Each row was made from one path, in order. Every step used is in the known rows, and no mark comes twice. Write each row's path.
Known rows
h c a u f y s: [-12.1  -4.8 -18.0  31.2  22.9  13.4  42.7   0.4  -4.0  24.5 -33.3 -49.5
 -23.4   6.5  48.9  -0.1  -4.6 -10.9  -3.3  69.1  65.7  39.6  15.5]
k y h c a: [ 20.1 -27.7 -46.6  10.0   1.2   3.6  27.0 -11.4  -1.0  -6.2  -4.0 -39.6
 -18.1 -15.6  37.6   0.9  12.1   6.2  -5.2  51.6  35.6  27.3 -11.9]
j c h u f y s: [-21.6   3.8 -16.0  22.4  33.3   7.3  21.0  -0.7  -4.4  14.9 -40.6 -56.6
 -20.6  25.9  15.8 -15.7  -4.1   1.5   8.1  53.9  56.8  39.8  12.8]
f y h: [ 22.1  -9.9 -13.0  22.1  14.7  -3.9  26.8   3.8   8.4 -12.1   6.6 -37.7
  -7.1  19.6  33.6   0.0   0.4   3.9  17.6  55.5  27.9  31.9  -5.9]
a c h: [ -3.1 -11.7 -25.8  10.5  16.8   7.7  -4.6   7.5 -21.6  -2.2 -17.3 -35.7
 -16.9  17.0  17.9  -0.4 -12.7 -18.4  25.0  15.4  17.2  13.2  24.5]
f y h c: [  8.1 -31.0 -20.8  15.1  16.5   2.6  50.7  -7.6  -7.5 -15.4 -10.6 -40.3
  -4.2  -7.2  34.5   1.3   5.9   2.0  20.9  52.3  32.5  36.7  -4.5]
h c: [-10.1 -28.1 -23.8   5.0  21.5  13.1  33.0 -11.4 -18.9  11.8 -26.0 -23.7
  -5.8 -15.8  32.4   5.0  -5.5 -15.1  15.2   8.3  20.5  18.8  -8.4]
c h: [  2.3   9.9 -20.8   7.6  13.3   2.2   2.2   2.9 -12.3   0.1 -14.4 -33.7
 -12.1  22.9  23.1  -1.8 -13.8 -16.1   1.1  21.0  13.2  11.7  -9.7]
c a u f y s: [ -2.3   9.2 -13.1  36.4  21.3  10.0  23.8  10.2   7.5  27.3 -20.4 -43.5
 -22.2  27.8  44.8  -1.0  -6.0 -11.3  -7.3  69.5  61.6  34.5  14.9]
h c a u: [ 16.4 -26.7 -26.2   8.3   5.3  15.9  26.1  -1.9 -11.8  10.3 -19.5 -29.3
 -21.1 -17.0  51.5 -23.7  -9.8 -13.0  -4.1  36.0  37.4  15.0   5.6]
u h: [  5.7 -58.2 -21.9  12.4  37.4  -8.0   3.8  -0.9  -3.1   6.2  -9.1 -23.7
  -8.8  18.2  28.7   2.3 -20.5 -19.6   9.7   6.9   6.8   9.9  -6.6]
a u f y: [-12.3  15.7 -13.2  22.1  33.0   6.5  27.7  17.1   1.0  26.2 -13.3 -28.8
 -15.7  30.2  51.2  -5.1  -4.1 -23.7  26.1  38.3  23.7  18.0   3.3]
a c: [ -5.4 -26.2 -24.6  18.1  21.5  11.9   0.6   7.6 -18.9  13.9 -10.9 -23.9
 -11.1   3.3  23.2   2.1 -10.0 -21.0  36.6   3.6  16.2  12.4  23.4]
c a u h: [ 28.4 -60.3 -23.7  12.0  26.6  -3.4   0.6   5.7  -0.6   7.9  -8.3 -26.3
 -18.1  14.2  43.5 -23.6 -22.2 -14.3  -8.8  31.5  24.0  10.4   9.7]
k y h u a: [ 42.9  29.5 -44.4   9.0  17.3  -4.5   3.8  -6.7   4.8  27.1   9.7 -36.6
  -4.2  10.0  27.5 -39.1  -4.6  -7.2  49.7  44.9  33.4  28.1 -16.7]
j c: [-12.9 -29.2 -18.1  15.2  22.9   9.6   5.1   5.0   0.2  19.4 -30.2 -26.3
  -8.1  -3.6  24.8  -2.0  -5.7  11.5  15.5   1.7   6.9  15.5  -3.3]
c h u: [ 17.6   5.7 -21.4  -6.5  14.6   4.4  -1.4 -10.1 -18.0  -3.1 -17.0 -32.6
 -14.3  18.5   8.4 -38.8 -15.4 -20.9   4.0  17.5  29.4  15.2 -13.8]
f y s: [  3.5  -7.6  -4.2  38.3  20.8  12.7  25.4   1.0  -4.2  12.5 -20.9 -37.9
  -8.1  24.8  32.3   5.0  -6.2  -5.8  13.4  52.1  48.3  34.3  -1.9]
u h c j: [  1.4 -71.6 -30.7  17.7  35.9   6.4  23.8 -31.6 -10.9   6.4 -27.0 -24.6
 -13.6  -2.8  23.7  11.1 -11.7 -12.6   4.9   9.7  12.7   1.1  24.2]
a u h: [ 21.4 -61.8 -24.5  15.0  35.1  -7.4   2.6   6.6  -1.0   4.0 -11.1 -21.3
 -13.0  21.2  48.7 -20.6 -23.7 -22.6  26.6  12.2  17.1   8.4   7.0]
u f y s: [-20.5  13.1 -13.1  36.8  34.3   6.1  24.3   6.9   1.9  27.8 -23.5 -42.9
 -17.0  28.3  31.7  20.7  -5.8 -18.0  11.3  46.0  47.7  36.0   1.8]
f y h c a: [ 14.6 -30.9 -19.6  10.4   4.2   5.3  45.4 -10.1  -0.3  -9.7  -8.1 -44.6
 -13.7 -13.7  34.3   1.9   5.1   9.8 -24.5  73.6  39.1  30.9  -5.6]
y h u a c: [ 28.3   1.2 -28.6  11.9  23.5  -3.3  -2.8   1.2  -5.9  23.7   5.1 -37.4
  -9.2  -9.1  14.8 -30.8 -15.6 -14.4  52.3  33.6  33.4  29.3  28.4]
y h: [ 20.4 -10.1 -25.0  13.3  15.3  -7.4   1.7   6.8   6.5 -10.6   9.0 -28.4
  -6.5   7.0  28.9   3.2  -9.4  -0.6  16.7  25.7  24.1  24.6  -9.5]

Write each row's path
[ -3.5 -27.5 -20.9   7.3  10.6  11.8   1.7   5.3   4.6  21.3 -24.2 -31.4
 -16.7 -10.4  22.4  -3.2  -5.1  15.8 -27.9  27.2  12.8  12.5  -2.2] : j c a
[ 24.8  31.5 -23.9   1.3  23.9   4.5   1.6  -5.6  -4.1  45.9  -4.9 -27.7
  -6.4   2.6  17.7 -35.2 -19.7 -19.2  23.2  27.1  23.2  18.0 -13.5] : h u a
[  0.0  15.4 -27.7  -2.1  30.4  -8.9  -2.2   3.3   4.4   8.4   2.6 -29.2
 -19.8   8.3  14.3 -13.3 -13.3 -18.8  14.9  15.0  35.0  32.1  -9.7] : y h u f
[ -1.0 -25.5 -25.2  15.2  20.2  16.8  25.4 -26.2 -13.2  13.1 -23.5 -21.8
  -9.9 -10.7  20.8   9.0  -6.2  -8.0   9.0  11.6  17.2   0.6  16.2] : h c j
[  2.8 -25.4 -23.5  26.3  21.2  18.7  -6.6  -8.7 -10.7  16.8 -11.1 -22.2
 -14.4   6.5  17.1   9.9  -8.6 -13.8  26.7   5.7  14.2  -1.9  48.0] : a c j
[ 10.4   4.1 -26.1  28.6  25.4  15.7  -7.1  -5.7  -6.1  43.9  -8.8 -24.4
 -13.4   3.2  19.4   5.9 -14.1 -13.4  35.1  21.0  11.3   0.1  51.2] : u a c j
[ 33.8 -27.8 -49.6  16.4   1.3   3.8  26.1  -5.6  -1.0  -6.4  -5.9 -35.8
 -18.1  -9.0  60.0 -27.6   5.8   0.4  18.7  53.2  47.4  26.8  -0.2] : k y h c a u
[ 32.8  -9.3 -24.3  -1.0  13.0  -4.7   0.8  -5.4  -1.7 -12.0   5.2 -28.7
  -8.5   2.5  15.1 -34.8 -11.8  -8.1  15.8  23.5  42.4  30.9 -13.7] : y h u
[ 13.1 -12.9 -25.1  -5.9  17.9   6.3  -3.6  -7.8 -29.5  -4.5 -19.1 -38.2
 -16.8  12.5   6.4 -39.2 -15.4 -22.8  23.4  16.3  33.4  15.8  18.7] : a c h u
[ 12.9 -71.0 -28.5  20.2  35.3   6.2  23.7 -27.9  -9.6   3.6 -28.1 -22.5
 -16.2  -2.0  39.4 -10.5 -14.8 -14.2  18.0  14.0  20.5   1.2  34.4] : a u h c j
[ 30.5 -29.9 -30.7   6.1   2.2   5.4  23.6  -1.3  -2.5  -7.0  -9.2 -36.1
 -19.1 -17.5  49.3 -26.2 -11.3   3.1  -0.2  48.6  43.8  23.5   8.4] : y h c a u
[-13.9  24.0 -14.1   3.4  30.8   3.7  23.3   1.9 -10.0  10.6 -18.4 -41.9
 -16.6  32.7  17.7 -17.3  -7.3 -23.9   2.9  47.8  28.1  23.2  -6.6] : c h u f y
[ 37.7  25.6 -15.7   8.8  22.6  -6.7  20.1  -3.0   6.6  27.4   7.5 -40.8
  -5.8  10.5  22.2 -39.4 -12.6  -4.6  29.2  66.8  33.5  34.1  -8.1] : f y h u a
[-17.6  -2.3 -14.3  21.8  28.8  10.8  26.1  19.3   8.8  31.1 -25.2 -37.6
 -22.3  13.5  47.3 -12.9  -1.4   1.7  -1.4  52.9  24.1  19.7  15.1] : j c a u f y
[ -4.2 -16.6 -24.4  15.1  28.1   0.7  50.4   1.0   0.6  -3.3 -13.9 -39.0
 -14.7  -3.1  50.3  -6.2   0.3  -4.9  34.6  52.1  39.9  37.8   8.3] : a u f y h c
[-13.6  16.9 -10.5   7.3  35.2   7.2  23.5   1.6  -5.6  24.7 -15.3 -33.0
 -14.7  25.2  21.1 -13.5  -2.6 -26.9  12.0  38.0  26.9  24.0 -11.0] : h u f y
[ -9.2  11.7 -12.9  38.7  30.4   9.6  23.2  12.0   2.6  27.1 -23.3 -37.6
 -17.5  32.2  46.8   0.8  -6.7 -16.3  25.0  49.7  55.4  32.6  12.9] : a u f y s
[-25.5   7.3 -14.3   3.1  35.6   8.5  22.4  -0.4  -6.9  14.2 -32.3 -46.2
 -20.1  26.1  13.7 -22.2   0.4  -4.7   7.4  42.9  25.4  24.0   1.0] : j c h u f y
[-10.9  20.5 -14.8  21.8  30.7   4.5  18.1  -4.6  -6.8  14.1 -28.4 -50.8
 -22.0  35.7  16.4 -13.3  -7.9 -17.7   4.4  56.3  59.4  36.1   3.5] : c h u f y s
[-18.0   8.9 -17.5   7.3  36.2   6.1  17.3   5.3 -20.7  12.3 -19.3 -45.1
 -20.1  31.4  15.7 -18.7  -4.0 -26.6  23.7  41.6  33.0  24.9  22.1] : a c h u f y
[ -5.3  13.2 -18.1  21.7  27.9  -5.1  25.1  14.9  14.8   2.0   3.8 -38.2
 -16.2  21.1  34.8  15.9   1.2  -5.2  17.0  51.5  24.5  36.0  -5.7] : u f y h
[ 24.9  -7.2 -20.5  13.0   3.5   8.2   4.0   8.3   0.7  15.7  -7.2 -22.9
 -19.7   7.1  48.7 -24.3 -14.7 -13.2 -10.5  35.6  30.6  10.5   2.0] : c a u
[  5.4 -32.3 -27.6   7.3  16.1  -1.8  33.5  -9.0  -5.5 -12.5  -9.0 -32.7
  -8.0 -20.1  32.1   3.8  -3.4  -0.6  22.3  25.5  31.2  30.4  -5.5] : y h c
[ 10.3 -78.2 -28.7  10.4  35.6   0.2  33.0 -13.5 -17.7   1.9 -27.6 -26.0
 -12.8  -4.0  47.7 -18.3 -17.2 -20.2  31.3  11.1  24.1  17.8   9.2] : a u h c
[ 11.1   8.3 -20.9  19.4  18.1  -3.2  24.1  17.1  18.4   2.5   6.9 -40.7
 -21.9  18.7  48.6  -6.1  -4.0  -1.0  -2.1  73.2  38.3  31.6   6.8] : c a u f y h
[-14.4 -15.9 -24.1  14.8  29.5   1.2  51.6  -3.1  -0.8  -2.6 -14.0 -43.8
 -12.6  -3.6  35.4  14.1   5.7  -5.9  20.6  48.3  30.0  39.1  -1.7] : u f y h c
[ 22.6   1.6 -24.1  17.8  23.7  14.5  -8.2 -15.9 -12.2  39.8  -8.4 -29.5
 -12.5   0.8   8.5 -23.0 -17.7 -18.5  35.7  22.5  25.4   3.0  50.8] : h u a c j
[ 23.5  -5.4 -48.9  23.8  10.8  -8.0   3.2   5.1   5.9 -10.9   8.8 -30.1
  -9.7  20.2  42.1  -1.1   8.1  -1.1  41.1  32.1  27.9  28.6 -18.2] : k y h
[ 27.9   0.6 -20.6  17.9  25.7   3.5  14.3   0.4  -8.8  19.0   6.0 -43.6
  -8.3   3.0  18.4 -33.4 -11.9  -8.4  54.5  58.2  37.8  34.3  27.4] : f y h u a c
[ 35.5  -7.3 -43.2   4.8  11.3  -6.8   3.5  -8.1  -3.1 -11.4   7.3 -32.3
  -8.6  15.1  25.4 -38.7   3.1  -9.0  37.6  27.9  44.8  30.4 -22.2] : k y h u
[ 25.5  42.3 -26.0  -2.0  21.5   3.9   0.4  -8.1  -7.6  33.1  -9.2 -39.8
 -10.3  13.8  13.2 -38.7 -21.6 -17.4  16.0  39.8  24.0  16.5 -10.4] : c h u a
